What can hang from each mark
suku: figimon puzinu rere rete
kemoma: rere rete zabek
rere: kado roza
figimon: roza
zabek: roza
rete: suku

Every row comes from one small tree of marks. The marks that hang from a mark follow it in brackets, in alphabetical order. Every link used is in the known rows. Which tree was each row made from?
Known rows
zabek(roza): [ -2.3 -14.4   1.8 -29.8   7.4  -2.4   8.2 -10.7 -11.0 -11.7 -17.9   2.3
  19.2   6.2   4.9  -9.2   9.9   5.0  14.8 -10.3  -8.8 -16.7 -17.1]
kemoma(rere(kado) rete zabek(roza)): [  8.5 -59.1  -1.7 -45.4  14.0  -8.7   7.7  14.0 -30.8   2.5 -27.5  26.8
  14.0  16.6  -5.1  29.3 -20.2  29.6   4.3  12.8   7.4 -39.4   1.5]
kemoma(rere(kado roza)): [ 12.8 -47.3   5.3 -27.3   6.7 -11.5  -1.8  -6.6 -36.4 -10.1 -15.5  26.0
  -6.8  12.7  14.5   7.3  -9.2  -1.8 -13.2  17.5   4.2 -11.4  13.8]
rete(suku(puzinu rere)): [ 17.7 -33.2   3.0   2.9   6.6   9.4  22.9 -27.3 -30.2 -37.5  -3.0   7.0
  12.4  14.7 -13.7  -3.2  -7.8   6.3  25.1 -13.2   0.3 -15.0 -14.1]
kemoma(rete(suku(rere))): [ -2.1 -25.9   1.7  -4.6  10.1   6.7  -4.1  -1.3 -20.0 -16.3  -9.2  -2.3
   0.4  11.3  -6.2   9.8 -25.4  -3.5   5.2  -0.6   4.2 -27.4  -5.1]
rere(roza): [  0.1 -21.5  20.6  -4.6  13.0 -11.0  -5.5 -10.2 -16.6 -26.2 -15.5  -3.5
  -2.7   8.8  12.5 -12.3 -10.4  -6.9  -0.3   9.0  -1.7  11.3  20.0]
kemoma(rere): [  2.3 -43.6  -3.8  -8.0   3.4   8.1   7.5  -1.1 -15.2  -7.0  -6.5  19.3
 -14.3   6.3   8.7   6.4   0.0  -6.5 -13.3  -8.5  -3.2 -24.7  10.4]
suku(figimon puzinu): [ 14.8 -42.1   4.7  -8.2   3.9   3.7  11.6 -11.3 -24.0 -21.5 -16.6   1.7
   3.5   6.8  21.5 -13.5 -11.7  38.8  25.0  -1.3   2.7 -16.9  21.2]
rere(kado): [ 22.1 -29.2  -0.1 -29.3  -2.2 -21.6  -3.5  -9.0 -30.4 -23.5 -17.5  10.1
  18.3  14.5   5.2   6.4 -10.2  13.1   4.9  23.0  10.9  -2.1  -5.9]
rete(suku(figimon puzinu rere)): [ 23.4 -34.9   5.2  -5.9   8.7  10.8  25.3 -28.8 -28.6 -28.3  -4.2   5.8
   0.2   8.7   8.9 -12.5 -11.3  20.9  21.1 -14.0  -0.9 -24.0  -6.2]
suku(figimon(roza) puzinu rere rete): [ 37.3 -28.1 -10.5  -9.0  34.5  18.0  29.9  -2.8 -22.7 -34.9 -12.8 -50.1
 -35.8  10.6  19.1 -34.9 -19.4  37.6  25.8 -28.5   2.7 -26.3  32.1]
rete(suku(figimon rere)): [ 23.6 -22.6   6.3 -11.7  11.5   8.7  20.8 -24.6 -16.3 -21.0  -1.2   2.9
 -11.6   3.0  20.1 -14.4 -12.8   7.5   1.2 -16.4  -4.6 -24.8  -7.5]
suku(puzinu rete): [ 15.8 -35.7  -8.9   2.9  18.1   5.4  16.5  -9.2 -15.9 -34.2 -15.9 -23.4
   0.8  12.8  -1.0 -10.1   4.8  11.0  14.4 -13.6  -1.4  -6.4  16.6]
suku(puzinu rere rete): [ 39.3 -13.7 -16.0   0.8  30.4  15.9  29.4 -13.0 -30.2 -48.7 -23.3 -38.3
  -5.7  15.0 -12.4 -27.4  -5.2  13.5  20.5 -18.9   3.5  -7.5  10.9]
rete(suku): [  0.8 -37.4   9.6  -1.8   0.9   1.0  10.2 -22.4  -7.7 -20.3   5.3  15.1
   4.4   8.0   5.5   5.6  -0.4  -9.4   0.0 -12.4  -7.0 -14.4 -13.4]
suku(figimon rete): [ 23.3 -20.6  -6.1 -18.2  27.1   3.5  14.4  -5.9   4.8 -11.3 -12.6 -30.0
 -33.4  -3.3  46.1 -25.6  -3.0  13.9 -19.4 -18.0  -8.9 -21.0  25.5]
kemoma(rere(kado) rete): [ -0.3 -51.5 -10.1 -26.0   1.9  -4.0 -13.4  14.2 -35.6   2.8 -17.6  23.9
  -2.6  14.3   2.4  29.2 -23.8   4.9 -10.4  21.2  10.1 -37.4  10.5]
rete(suku(figimon puzinu rere(kado))): [ 32.7 -38.9   1.9 -19.2   6.0   1.6  22.3 -31.2 -38.6 -29.2  -6.9  11.4
   8.7  12.4   9.5  -7.3 -15.8  27.6  22.4  -1.9   4.7 -22.4 -10.8]
kemoma(rere rete): [-12.1 -47.6  -6.0  -7.6   6.5  10.1  -9.6  15.7 -19.7   3.7 -12.0  16.0
 -12.4   8.9   3.2  21.1 -19.6  -4.8 -12.4   2.3   2.4 -38.3  16.1]
rete(suku(rere)): [ 17.1 -21.5   4.5  -2.8   8.8   7.4  18.4 -24.4 -18.0 -30.0  -0.1   5.1
  -0.8   8.7  -2.7  -5.8  -6.2  -6.0   4.4 -15.5  -2.7 -16.2 -16.9]

Which tree is each row?
[ 38.5 -18.7   0.9 -33.7  16.0  -1.1  11.6  -0.5 -31.0 -24.5 -12.6 -21.1
 -22.9  10.4  26.8 -21.7 -31.5  36.7  15.3  -0.2  10.6 -22.9  11.6]
suku(figimon(roza) rere(kado))
[ 11.6 -38.8  12.0  -6.5  18.0   1.5  13.5   3.2 -13.5 -23.4 -14.0  -2.0
   5.9  13.1 -16.2  13.7 -30.8  16.7  10.2  -4.4   6.7 -20.7   1.7]
kemoma(rete(suku(rere)) zabek)
[ 44.8 -16.4  -3.4 -13.0  40.0   9.2  27.4 -16.2 -32.7 -39.2 -29.4 -39.9
 -24.4   8.3  25.0 -44.9 -17.7  31.2  13.5 -12.2   1.8  -9.8  36.7]
suku(figimon puzinu rere(roza) rete)
[ 46.6   0.4 -13.0 -19.8  39.2  14.1  27.6  -7.5  -9.7 -26.5 -21.8 -42.8
 -40.4  -1.5  34.8 -43.0 -11.8  16.8 -13.3 -22.1  -3.1 -22.8  19.9]
suku(figimon rere rete)
[ 15.3 -21.4  12.0  -3.1  13.3   3.3  14.6 -27.7 -21.0 -32.4  -2.9   4.5
  -3.0  10.2   0.5  -9.8  -9.5 -10.3   3.7 -10.2  -3.4  -7.4  -9.7]
rete(suku(rere(roza)))
[ 30.4 -25.7  11.7 -26.2  12.8  -6.3  13.9 -29.3 -29.7 -24.0  -7.9   8.3
  -6.9   7.0  24.1 -12.6 -18.5  11.9   0.9   2.2   0.9 -15.4  -6.0]
rete(suku(figimon rere(kado roza)))
[  9.7 -38.3  17.7  -7.4  21.6  -1.2  10.3   2.4 -16.3 -24.2 -15.5  -0.9
   4.5  14.3 -13.7  11.3 -32.6  14.0   9.5  -0.2   6.5 -15.6   7.1]
kemoma(rete(suku(rere(roza))) zabek)
[ 17.2 -43.7   6.7  -4.4   8.6  12.9  23.8 -21.4 -24.5 -27.8   5.1  -1.4
  -9.7  12.1   9.3  -9.2 -17.9  22.6  28.7 -20.0  -0.4 -26.9   0.2]
rete(suku(figimon(roza) puzinu rere))
[ 60.2 -20.7 -18.0 -30.5  29.5   3.3  29.3 -15.8 -43.5 -37.0 -29.4 -31.0
 -10.6  11.3  20.2 -31.9 -17.2  45.1  16.6  -0.3   9.8 -19.4  17.1]
suku(figimon puzinu rere(kado) rete)
[  4.9 -54.0   9.7  -6.7   3.6   6.3   9.3   0.2 -20.0 -18.5  -3.3 -11.1
  -8.7  11.8  21.3  -9.8 -18.2  42.3  35.1  -9.9   3.1 -21.8  29.4]
suku(figimon(roza) puzinu)
[ 14.0 -56.0  18.5 -10.3  19.2  -3.1  19.0   2.3 -14.4 -17.5 -15.0  19.3
 -12.2  11.1   4.5   4.1 -11.1   8.6  -8.3  -4.4  -1.0  -6.3  26.7]
kemoma(rere(roza) zabek)
[  2.2 -26.8   3.2 -10.6  11.4   6.1  -1.9  -3.7 -19.3 -10.0 -10.3  -3.5
  -7.5   6.9   8.7   4.1 -28.4   7.9   1.4  -1.7   2.8 -33.6   2.2]
kemoma(rete(suku(figimon rere)))
[ 22.1 -35.0  11.9  -7.9  13.5   6.3  21.6 -31.0 -32.5 -30.5  -6.6   5.1
  -2.0   9.7  12.4 -15.8 -16.3  17.3  19.5  -8.0  -1.3 -16.0   2.0]
rete(suku(figimon puzinu rere(roza)))
[  8.0 -51.4   9.8  -4.6  -0.5   3.5  15.6 -26.4 -17.7 -19.3   1.2  16.5
   4.9   7.6  16.8  -0.5  -6.0  18.6  16.4 -10.4  -3.9 -23.1  -0.7]
rete(suku(figimon puzinu))
[ 48.0 -17.8  -8.0 -18.3  32.8  -5.3  19.7 -18.1 -50.4 -52.9 -31.9 -30.8
   2.2  22.2  -7.4 -25.5 -14.6  19.5  20.5   8.2  11.5   5.3  15.5]
suku(puzinu rere(kado roza) rete)
[ 39.3 -21.3   3.5 -16.4  13.6  -9.0  11.1 -18.8 -62.6 -51.1 -31.4  -5.1
  21.6  23.3 -15.4 -17.3 -22.8  25.9  36.1  22.3  16.9   9.1   5.6]
suku(puzinu rere(kado roza))
[ 58.4  -3.5 -16.3 -38.4  34.4  -0.3  23.2 -10.5 -24.6 -27.4 -25.6 -35.6
 -29.7   3.0  36.0 -35.6 -16.6  26.1 -12.4  -4.2   4.6 -20.7  12.5]
suku(figimon rere(kado) rete)
[ 26.0 -61.2  14.7 -29.6  15.0 -17.2  14.4  -1.6 -28.5 -17.8 -20.1  27.3
  -0.2  15.6   5.7  11.3 -14.3  17.5  -6.9  14.8   6.6  -5.3  19.5]
kemoma(rere(kado roza) zabek)
[ 28.2 -61.7   3.7 -28.0   8.4  -9.8  20.1   1.3 -23.8 -16.0 -16.5  28.1
   3.1  14.3   0.1  17.1 -10.3  23.6  -4.2   6.8   7.0 -16.5   9.3]
kemoma(rere(kado) zabek)
[  6.5 -33.2   8.9 -23.7  20.5   1.2  17.1  -0.3 -15.1 -17.5 -19.5   1.3
  15.9  13.5 -15.2   9.9 -21.2  20.3  18.8  -9.2   0.5 -28.9 -12.9]
kemoma(rete(suku(rere)) zabek(roza))
[ 36.5 -13.6  -5.5  -0.4  36.4   8.5  23.9 -15.5 -35.6 -51.6 -27.0 -38.4
  -9.6  16.0  -6.8 -32.2  -9.1   8.3  18.5 -10.0   3.3   3.5  22.7]
suku(puzinu rere(roza) rete)
[ 15.8 -31.6   8.4 -10.9  12.2  10.9  18.8 -18.1 -12.7 -20.9   7.2  -4.0
 -21.9   6.3  20.1 -11.3 -16.9  10.8   8.8 -22.8  -4.0 -28.6  -2.4]
rete(suku(figimon(roza) rere))
[ -0.9 -34.2   0.2   0.2   7.4   8.0  -0.7  -3.5 -29.4 -21.5 -11.8  -0.7
   9.5  14.3 -13.9  10.8 -24.8   6.7  18.2   0.6   6.6 -26.3  -2.5]
kemoma(rete(suku(puzinu rere)))
[-15.2 -47.1   5.3  -9.5  12.8   2.6 -14.9  12.4 -26.0   1.4 -16.1  13.6
 -17.4  10.4   8.3  16.0 -23.9  -9.0 -14.1  10.8   2.6 -27.6  27.9]
kemoma(rere(roza) rete)
[ -1.0 -79.9   6.3  -4.6   9.6   7.8  15.0   6.7 -21.7  -6.4  -8.5  29.8
   1.7  15.8 -13.4  34.0 -23.5  17.4   5.6  -6.0   3.3 -38.8  13.1]
kemoma(rere rete(suku(puzinu)) zabek)
[ 39.9 -35.3  -2.0 -26.3  12.4   3.1  17.7  -4.8 -48.6 -34.1 -17.2 -16.2
  -5.4  18.3  10.7 -18.4 -33.1  55.0  43.6   3.1  15.1 -20.4  15.8]
suku(figimon(roza) puzinu rere(kado))
[ 17.5 -41.3  10.6 -15.3  16.2  -5.2  11.1   2.9 -20.9 -24.2 -16.6   3.3
  11.0  15.8 -15.3  17.3 -32.8  22.7  11.4   3.6  10.1 -19.7  -2.5]
kemoma(rete(suku(rere(kado))) zabek)
[  0.8 -58.6  12.0  -3.5   0.5   4.9  13.8 -19.8 -15.4 -17.4  10.0   9.0
  -6.0  11.1  16.6   3.3 -10.0  20.6  23.8 -15.8  -3.9 -27.1   4.7]
rete(suku(figimon(roza) puzinu))
[ 10.4 -65.2  12.2 -30.5  17.2 -15.5  -1.8  16.2 -34.2  -6.7 -25.4  23.2
  -1.2  18.3  -0.1  27.1 -34.7  20.1  -6.8  26.5  12.4 -19.7  26.1]
kemoma(rere(kado roza) rete zabek)
[ 45.8  -5.7   7.1 -38.7  21.5 -10.3   9.4 -13.9 -41.2 -28.6 -28.7  -9.8
 -12.4   6.9  30.8 -31.6 -30.3  29.6   1.9  17.3  10.2  -6.5  14.1]
suku(figimon rere(kado roza))
